What can hang from each mark:
tesem: kazer
punot: gilod
zosa: siker
kazer: pagem vefip
vefip: siker
gilod: mefi nopozub punot tesem
siker: vefip zosa
loda: siker
nomut: gilod
mefi: gilod lemav

Each row was made from one small tree. The marks that hang from a mark follow it in brackets, in alphabetical order. Every link used is in the known rows. Write each row's tree.
Known rows:
vefip(siker): [-0.036 -1.713  2.083  0.143  2.476  2.334  2.126  2.896  2.033 -0.055
 -1.860 -0.238 -0.122  0.643  0.764  0.188  1.245  0.704 -1.701  2.805
  3.425 -3.215  2.972  5.211 -5.314 -2.474  0.028 -0.725 -0.303]
gilod(nopozub punot): [-0.721  1.256  0.342  2.637  2.099 -0.473  0.508  2.526  1.217 -2.278
 -2.482 -0.309 -0.453 -0.962 -0.374 -0.693 -0.710 -2.160  2.025 -0.585
  0.746 -2.345  0.336  0.333 -1.325  1.346 -1.024 -1.965 -0.857]
punot(gilod(mefi(lemav))): [-1.598  0.755  0.333  1.326 -0.442  1.144 -0.377  1.688  1.413 -0.280
 -2.523 -1.765 -2.150  3.561 -2.081 -0.219 -0.359 -0.960  1.425 -0.340
  1.134 -0.332  3.270 -0.267 -1.315  1.239 -0.145  1.601  0.399]
tesem(kazer(pagem)): [-0.975 -2.934  0.276  1.057  3.821  3.230  0.532  2.935  0.996  1.760
 -2.468  2.509 -0.223  1.294  1.229  1.558 -1.240 -1.479 -2.606  2.498
  5.399  1.615  3.364  7.760 -4.106 -2.309  0.113 -0.492  1.848]
gilod(mefi(lemav) punot tesem): [-2.409  0.288  0.490  3.525  1.173 -1.175  0.909  2.025 -1.508 -0.378
 -2.570 -1.331 -2.605  0.782 -3.010 -0.296 -0.420 -1.492  2.986 -2.775
  0.018 -1.902 -2.304 -4.332 -0.395  1.915 -2.264 -1.610 -0.861]
gilod(nopozub punot tesem(kazer)): [-1.875 -0.605  0.388  4.138  2.422 -1.037  1.911  3.451  0.261 -2.258
 -2.306  0.343 -0.029  0.194 -0.970  0.403 -1.956 -2.361  0.933 -0.129
  1.661 -1.292 -1.543  0.814 -1.000  2.078 -4.351 -3.280 -0.207]
punot(gilod(mefi(lemav) tesem(kazer))): [-2.656 -1.092  0.447  2.723 -0.187  0.721  0.901  2.386  0.523 -0.206
 -2.356 -1.189 -1.676  4.584 -2.713  0.695 -1.482 -1.212  0.332  0.065
  1.994  0.632  1.583 -0.034 -1.032  1.922 -3.136  0.547  0.981]
nomut(gilod): [-0.030  0.587  1.592 -0.961  1.005  2.395  0.069  0.686  1.073  0.951
 -1.273 -1.158  0.258  0.320  1.174  0.493 -0.555 -1.267  0.421  2.611
  1.694 -1.075  3.272  5.713 -2.995 -0.191 -1.495  1.069 -1.206]
gilod(mefi(lemav) nopozub punot tesem(kazer)): [-2.836 -0.278 -1.236  5.707  3.041 -3.536  1.486  2.985 -0.672 -2.485
 -2.091 -0.839 -2.148  0.399 -2.511 -0.035 -1.988 -1.815  2.891 -3.688
 -0.022 -0.933 -2.428 -5.730  1.530  4.076 -4.499 -4.328  0.415]
punot(gilod(tesem)): [-1.280 -0.506  2.462  0.583 -2.349  3.078  1.203  2.473  0.795 -0.816
 -2.743 -0.748  0.009  4.154 -1.816  0.707 -0.875 -1.670 -0.105  3.201
  2.734 -0.958  2.113  4.446 -3.352 -0.478 -2.067  2.621 -0.519]
siker(vefip): [ 0.530  0.904  4.309 -0.072  0.244  5.295  1.759  3.363  0.964  0.096
 -2.046 -0.542  0.734 -0.152 -0.723  0.617  0.813 -0.739 -2.029  4.253
  2.678 -2.591  2.296  5.158 -3.290 -1.909  0.184  0.218  0.313]
punot(gilod(mefi)): [-0.885  0.732  0.774  1.062 -0.618  1.480 -0.435  1.311  0.938 -0.300
 -2.220 -0.530 -0.844  3.666 -1.262 -0.590 -0.756 -0.977  0.998  0.339
  1.655 -0.574  3.959  1.999 -1.762  0.451 -0.821  1.075  0.194]
loda(siker(vefip zosa)): [ 0.874  1.434  7.972 -2.546 -0.627  6.712  3.386  2.721  2.282 -1.421
 -0.201 -2.910  3.086 -1.545  0.443  1.635  2.235  1.382 -5.767  7.468
  2.734 -3.348 -0.174  4.465 -2.448 -3.628 -0.862  0.962 -0.214]
nomut(gilod(mefi nopozub punot)): [-0.677  2.326 -0.875  2.408  2.769 -2.528 -0.622 -0.055 -0.036 -2.032
 -0.344 -1.790 -0.021 -0.826  0.482 -1.243 -1.739 -1.595  4.235 -2.287
 -0.672 -1.875  0.722 -1.959  1.499  3.429 -3.813 -2.329 -1.756]
zosa(siker(vefip)): [ 0.990  0.417  5.909  0.195 -0.366  6.681  1.208  2.149  0.163 -1.059
 -1.493 -2.030  0.968 -1.306  0.363  0.444  1.422  0.051 -4.651  5.392
  3.109 -3.107  1.498  6.041 -2.590 -1.854 -1.618 -0.280  0.470]
nomut(gilod(mefi punot tesem)): [-1.423  1.169  0.763  1.831  1.284 -1.042  0.108 -0.110 -1.658 -0.058
 -0.690 -1.604 -0.015  0.556 -0.536 -0.402 -1.433 -1.309  3.294 -1.175
  0.189 -1.981 -0.685 -0.351  0.099  2.177 -4.935 -0.852 -2.239]
punot(gilod(mefi(lemav) nopozub tesem(kazer))): [-2.448 -0.569 -0.578  4.025  0.075 -1.238  1.316  2.870  0.603 -2.936
 -2.072 -1.465 -1.652  3.843 -2.620  0.562 -2.399 -1.622  1.639 -0.731
  1.219  0.299  0.970 -2.678  0.429  3.216 -4.051 -0.835  1.075]
mefi(gilod(tesem) lemav): [-2.396 -0.149  1.852  2.046 -1.554  0.340  2.279  3.678 -0.273 -0.658
 -3.481 -0.689 -2.475  1.633 -3.631  0.520 -0.053 -1.945 -0.071  1.381
  1.704 -1.023  1.262 -1.232 -2.621  1.704 -0.396  0.837 -0.411]
kazer(pagem vefip(siker(zosa))): [-0.498 -3.099  2.998 -0.399  2.623  5.114  2.753  2.149  2.929 -0.047
 -0.852  2.639  1.083  0.872  2.953  3.257  0.818 -1.021 -4.072  4.827
  9.048 -0.568  1.062  6.020 -5.654 -3.760  0.973  1.525  1.100]
mefi(gilod(nopozub punot tesem)): [-2.065  1.325  0.995  3.860 -0.531 -2.136  1.945  3.412 -0.748 -3.211
 -2.672 -0.013 -0.564  0.485 -2.717 -0.894 -1.298 -2.685  1.729 -0.183
  1.138 -2.203 -0.250 -2.623 -0.308  3.374 -2.866 -1.606 -1.623]
gilod(punot): [-0.944  0.760  1.377  1.231  1.796  1.747 -0.110  2.079  1.088  0.756
 -2.836  0.127 -0.525 -0.235 -0.397 -0.611  0.316 -1.647  0.811  0.376
  1.664 -1.787  1.051  3.388 -2.972 -0.219 -0.081 -0.500 -0.957]
mefi(gilod lemav): [-1.868  0.722  1.106  1.317 -0.217  0.700  1.096  3.351  1.249  0.090
 -3.503 -0.679 -2.599  0.769 -2.498 -0.157  0.447 -1.593 -0.231  1.203
  1.654 -0.544  3.292 -0.247 -2.819  1.630  1.540  0.788 -0.070]
kazer(vefip): [-0.872 -0.958  2.062  0.733  0.200  4.202  0.964  2.039  1.894  0.913
 -2.801  2.575 -0.993  0.896  0.673  2.386 -0.047 -3.096 -0.403  2.032
  5.517  0.255  2.024  4.800 -5.231 -0.509  1.387  0.954  0.965]

Which tree is each row?
[-1.429  1.208 -0.643  2.592 -0.152 -0.851  0.070  2.145  1.666 -2.937
 -2.242 -2.080 -2.064  2.957 -2.054 -0.389 -1.250 -1.430  2.682 -1.124
  0.369 -0.714  2.598 -3.032  0.078  2.581 -0.937  0.111  0.458]  punot(gilod(mefi(lemav) nopozub))
[-2.189  0.814 -0.684  4.901  1.445 -3.348  1.399  2.480 -1.273 -3.320
 -2.305 -1.590 -2.487  0.146 -3.066 -0.305 -1.328 -1.841  4.216 -3.743
 -0.711 -2.407 -2.955 -7.392  1.328  3.460 -3.219 -3.167 -0.766]  gilod(mefi(lemav) nopozub punot tesem)
[-3.716 -0.354  0.876  3.558  1.074 -0.792  1.473  3.805  0.457  0.183
 -3.095 -0.424 -1.942  1.055 -3.466 -0.021 -0.540 -2.175 -0.194 -0.171
  1.847  0.012 -0.038 -1.524 -1.408  3.432 -2.301 -0.710 -0.366]  mefi(gilod(punot tesem(kazer)) lemav)
[-2.009 -0.215 -0.711  5.483  2.797 -3.221  1.423  2.542 -1.331 -2.458
 -1.642  0.392 -0.724  0.510 -1.518 -0.241 -2.425 -1.820  2.369 -2.863
  0.632 -1.365 -1.627 -3.047  1.028  3.307 -5.235 -4.756  0.216]  gilod(mefi nopozub punot tesem(kazer))
[-1.488  2.241 -1.301  2.530  3.074 -2.814 -0.518  0.281  0.602 -2.046
 -0.710 -3.022 -1.309 -0.898 -0.331 -1.064 -1.378 -1.490  4.653 -3.040
 -1.126 -1.668  0.036 -4.421  1.791  4.137 -3.046 -1.946 -1.543]  nomut(gilod(mefi(lemav) nopozub punot))
[-0.971  1.907  0.187  1.072  2.493 -0.663 -1.154 -0.471 -0.234  0.595
 -0.656 -1.433 -0.150 -0.164  0.455 -1.076 -0.882 -1.048  3.046 -1.483
  0.179 -1.581  1.406  0.700 -0.016  2.010 -2.884 -0.823 -1.811]  nomut(gilod(mefi punot))
[-2.686  1.526  0.741  2.148  0.925 -0.303  0.250  3.005  1.311  0.193
 -3.371 -0.915 -2.391 -0.052 -2.885 -1.115  0.616 -1.950  0.884 -0.367
  1.169 -0.793  1.607 -1.901 -1.635  2.708  0.781  0.355 -1.040]  mefi(gilod(punot) lemav)
[-2.849 -0.872 -0.391  4.473  2.033 -1.732  1.721  3.805 -0.705 -2.490
 -2.274  1.785 -0.064  1.002 -1.641  0.068 -2.437 -2.829  0.161  0.005
  3.555  0.302  0.138 -0.352 -0.197  2.710 -3.592 -2.173 -0.211]  mefi(gilod(nopozub punot tesem(kazer(pagem))))
[-1.868 -1.142 -0.839  4.783  1.884 -2.467  2.390  3.417 -0.758 -2.576
 -2.182 -0.430 -2.507  1.270 -2.209  1.020 -2.110 -1.499  1.534 -1.878
  0.628 -0.466 -0.587 -3.878  0.175  2.716 -3.523 -3.781  1.406]  gilod(mefi(lemav) nopozub tesem(kazer))
[-0.588  0.182  1.238  0.952  0.133 -0.052  0.947  0.188 -1.793 -0.193
 -0.852 -1.238 -0.242  1.478 -0.279  0.479 -1.530 -0.977  2.059  0.458
  0.825 -1.568  1.019  1.144 -0.853  0.993 -4.074 -0.241 -1.251]  nomut(gilod(mefi tesem))
[-1.384  0.923 -0.133  4.703  1.173 -2.883  1.406  2.228 -1.918 -3.411
 -1.962 -0.334 -1.016  0.361 -1.939 -0.672 -1.817 -1.923  3.758 -2.915
 -0.217 -2.865 -2.100 -4.644  0.922  2.658 -4.052 -3.632 -1.029]  gilod(mefi nopozub punot tesem)
[-1.902  0.458 -0.067  3.240 -1.393 -1.232  1.340  2.546  0.308 -3.747
 -2.234 -2.164 -1.879  3.707 -3.051  0.195 -1.812 -1.661  2.822 -0.813
  0.531 -1.196  0.652 -3.951  0.414  2.694 -2.941  0.067  0.038]  punot(gilod(mefi(lemav) nopozub tesem))
[-0.151 -1.472  4.107 -0.256  1.140  4.464  3.142  2.121  3.482 -0.084
 -1.269  1.154  0.669  0.265  1.929  2.415  1.521 -0.708 -3.581  4.388
  6.464 -2.100  1.174  4.764 -5.848 -2.093  0.222  0.790  0.655]  kazer(vefip(siker(zosa)))
[-1.267  0.467  0.941  3.282  0.738 -0.721  1.768  3.076 -0.442 -3.132
 -2.399 -0.426 -0.291  0.053 -1.571  0.060 -1.312 -2.458  2.276 -0.170
  0.896 -2.841 -1.959 -0.733 -1.130  1.487 -3.227 -2.141 -1.383]  gilod(nopozub punot tesem)
[-3.287 -0.188  0.495  4.934  0.531 -1.243  2.104  3.541  0.527 -2.145
 -2.396  2.356 -0.518  0.851 -1.767  1.052 -2.049 -3.890  0.583 -0.301
  3.976  0.429 -0.408 -1.524 -0.936  4.662 -3.678 -2.074  0.026]  mefi(gilod(nopozub punot tesem(kazer(vefip))))
[-1.543  2.126  0.255  3.195  0.757 -1.800  0.684  3.104  0.791 -2.515
 -2.702  0.094 -0.728 -0.529 -1.667 -1.479 -0.741 -2.408  1.585 -0.470
  0.946 -1.786  1.797 -1.607 -0.546  3.245 -1.009 -1.548 -1.175]  mefi(gilod(nopozub punot))
[-2.170 -0.793  0.448  4.097  2.495 -1.023  0.905  2.022 -1.570  0.512
 -2.050  0.745 -0.801  1.157 -1.509 -0.136 -1.522 -1.356  1.072 -2.009
  1.461 -0.813 -0.957 -0.096 -0.630  1.762 -4.390 -3.094  0.082]  gilod(mefi punot tesem(kazer))
[-4.342 -0.748  1.051  3.846  0.753  0.143  1.674  3.466  1.045  0.380
 -3.080  1.158 -2.099  1.260 -2.849  1.362 -0.686 -3.460 -0.092 -0.214
  4.169  1.269 -0.676 -1.886 -2.028  4.198 -1.860 -0.178  0.203]  mefi(gilod(punot tesem(kazer(vefip))) lemav)
[-0.429  0.015  0.247  3.799 -0.040 -1.880  2.334  2.505 -2.091 -3.359
 -2.146  0.015 -1.348  1.261 -1.771  0.281 -1.940 -1.530  2.451 -1.162
  0.494 -2.469 -0.116 -2.708 -0.333  1.384 -3.133 -2.901  0.013]  gilod(mefi nopozub tesem)
[-1.639  0.325  1.019  3.254  0.849 -0.782  0.820  1.597 -2.187 -0.416
 -2.202  0.010 -1.135  0.957 -2.129 -0.435 -0.812 -1.462  2.504 -2.018
  0.660 -2.398 -1.395 -1.640 -0.708  1.134 -3.137 -2.002 -1.073]  gilod(mefi punot tesem)
[-1.183 -3.869  1.062  0.405  3.278  4.552  1.946  2.418  2.120  0.237
 -1.550  3.315  0.010  1.561  2.361  2.844  0.211 -1.754 -1.894  2.884
  8.772  0.146  2.025  6.079 -6.056 -2.964  1.404  0.938  1.035]  kazer(pagem vefip(siker))
[-0.311  0.713  0.132  2.193  0.421 -1.814  1.531  0.652 -1.566 -2.791
 -0.554 -1.501 -0.240  0.883 -0.275  0.305 -2.469 -1.372  3.229 -0.350
  0.076 -1.933  0.491 -1.341  0.566  2.408 -4.939 -1.768 -1.225]  nomut(gilod(mefi nopozub tesem))
[-3.444  0.211 -0.035  4.769  1.312 -2.721  2.081  4.274  0.535 -2.365
 -2.863 -0.765 -1.891  0.433 -3.427 -0.047 -1.382 -2.603  1.066 -0.955
  1.162 -0.335 -0.722 -4.174  0.180  4.857 -3.220 -2.214 -0.362]  mefi(gilod(nopozub punot tesem(kazer)) lemav)
[-0.814  1.831 -0.750  3.903  2.565 -2.563  0.041  1.795 -0.380 -2.461
 -1.950 -0.245 -1.216 -0.601 -0.933 -1.401 -1.174 -1.644  3.600 -3.264
 -0.332 -2.363  0.209 -3.310  0.753  2.548 -1.948 -3.658 -0.578]  gilod(mefi nopozub punot)
[-1.396 -3.325  1.463  1.478  3.551  3.459  2.082  2.826  3.235  1.346
 -1.743  2.610 -0.084  1.026  1.750  2.332  0.196 -1.304 -2.917  2.630
  6.929  0.362  2.726  6.421 -5.855 -0.754 -0.735 -0.971  1.733]  tesem(kazer(vefip(siker)))
[-1.595  1.188  0.096  2.577  0.139 -1.343  1.534  3.823  1.465 -2.388
 -3.175 -0.941 -2.531  0.213 -2.512 -0.253 -0.381 -2.086  0.979  0.217
  0.941 -0.987  2.700 -2.901 -1.259  2.999  0.622 -0.602 -0.063]  mefi(gilod(nopozub) lemav)
[-2.515  1.984 -0.282  3.427  1.082 -2.299  0.676  3.639  1.516 -2.566
 -3.105 -1.307 -2.281 -0.655 -2.868 -1.113 -0.299 -2.411  2.092 -1.206
  0.320 -1.366  0.943 -4.567 -0.125  4.125 -0.182 -1.113 -0.960]  mefi(gilod(nopozub punot) lemav)
[-1.734 -0.504 -0.172  3.769 -0.203 -1.052  1.358  2.623 -0.020 -2.886
 -1.737 -0.417 -0.307  3.914 -1.759  0.327 -2.741 -1.575  1.127 -0.206
  1.709  0.030  1.725 -0.181  0.150  2.489 -4.729 -1.148  0.891]  punot(gilod(mefi nopozub tesem(kazer)))
[-1.183  0.505  0.429  3.056 -1.713 -0.856  1.287  2.246 -0.428 -3.633
 -1.941 -1.063 -0.663  3.884 -2.200 -0.063 -2.216 -1.663  2.395 -0.174
  1.111 -1.379  1.242 -1.521 -0.046  1.987 -3.747 -0.315 -0.140]  punot(gilod(mefi nopozub tesem))
[-2.040 -2.617  1.124  1.199  0.183  3.421  1.043  2.936  0.723  0.010
 -2.286  0.882  0.511  4.770 -0.719  1.591 -1.963 -1.899 -1.790  3.381
  5.191  1.425  2.395  6.696 -3.104 -1.124 -2.588  2.007  0.854]  punot(gilod(tesem(kazer(pagem))))
[-1.168 -0.054 -0.305  3.964  0.286 -2.125  2.329  2.882 -1.431 -3.334
 -2.404 -1.263 -2.750  1.073 -2.674  0.598 -1.530 -1.523  2.948 -1.868
 -0.040 -2.016 -1.055 -5.323 -0.015  2.212 -2.328 -2.587  0.267]  gilod(mefi(lemav) nopozub tesem)
[-3.191  0.771  1.397  2.901 -0.441 -0.627  1.528  3.408 -0.164 -0.638
 -3.378 -1.132 -2.287  0.908 -3.837 -0.396  0.061 -2.198  1.067 -0.145
  1.156 -1.333 -0.496 -2.980 -1.483  2.867 -1.233  0.277 -1.450]  mefi(gilod(punot tesem) lemav)
[-2.529 -2.659  1.055  2.763  0.526  1.652  2.052  2.128  1.356 -0.518
 -1.109  0.994 -0.048  4.911 -0.689  1.676 -1.255 -1.059 -0.864  1.108
  5.514  0.307  1.711  2.187 -2.879  1.152 -4.058  0.166  1.134]  punot(gilod(mefi tesem(kazer(vefip(siker)))))
[-2.583  0.331  0.403  4.588  1.003 -2.377  1.992  3.835 -0.188 -2.453
 -2.441  0.714 -0.296  0.492 -2.347 -0.490 -1.862 -2.600  0.520 -0.106
  1.756 -0.809  0.183 -1.191 -0.241  3.941 -3.997 -2.572 -0.653]  mefi(gilod(nopozub punot tesem(kazer)))
[-1.623 -0.845  0.933  2.558 -0.601  0.928  1.724  3.305  1.495 -2.603
 -2.197 -0.389  0.315  3.617 -1.363  0.919 -2.340 -2.039 -0.241  2.257
  2.679 -0.070  1.908  3.259 -1.695  1.465 -4.001  0.152  0.512]  punot(gilod(nopozub tesem(kazer)))
[-2.471 -2.633  0.214  2.763  0.213  2.566  1.620  3.021  1.691 -2.483
 -1.900  2.099  0.392  4.504 -0.022  2.817 -3.077 -3.620 -0.472  2.377
  6.837  2.093  1.173  3.783 -2.270  0.925 -2.994  1.112  1.523]  punot(gilod(nopozub tesem(kazer(pagem vefip))))
[-1.871 -1.677 -0.896  3.705  0.854 -0.316  1.167  2.552 -0.440 -2.811
 -1.485  0.647 -0.029  4.534 -1.067  0.869 -3.326 -1.870  0.788  0.148
  3.493  0.903  1.617  0.724  0.209  1.311 -4.224 -0.852  1.289]  punot(gilod(mefi nopozub tesem(kazer(pagem))))
[-2.373 -2.574  0.719  2.606  3.262  1.792  1.077  2.880 -0.553  0.742
 -2.382  1.804  0.203  1.337 -0.332  1.119 -1.553 -2.063 -0.840  0.977
  4.556  0.381 -0.800  4.502 -2.608 -0.772 -2.870 -1.072  0.209]  gilod(punot tesem(kazer(pagem)))
[-2.571 -1.275  0.461  4.554  1.953  0.235  2.031  2.974  1.072 -2.018
 -2.178  2.155 -0.074  0.425 -0.331  1.930 -2.090 -3.798  1.007 -0.335
  4.148  0.115 -2.269  0.480 -1.734  2.936 -3.961 -2.483  0.395]  gilod(nopozub punot tesem(kazer(vefip)))
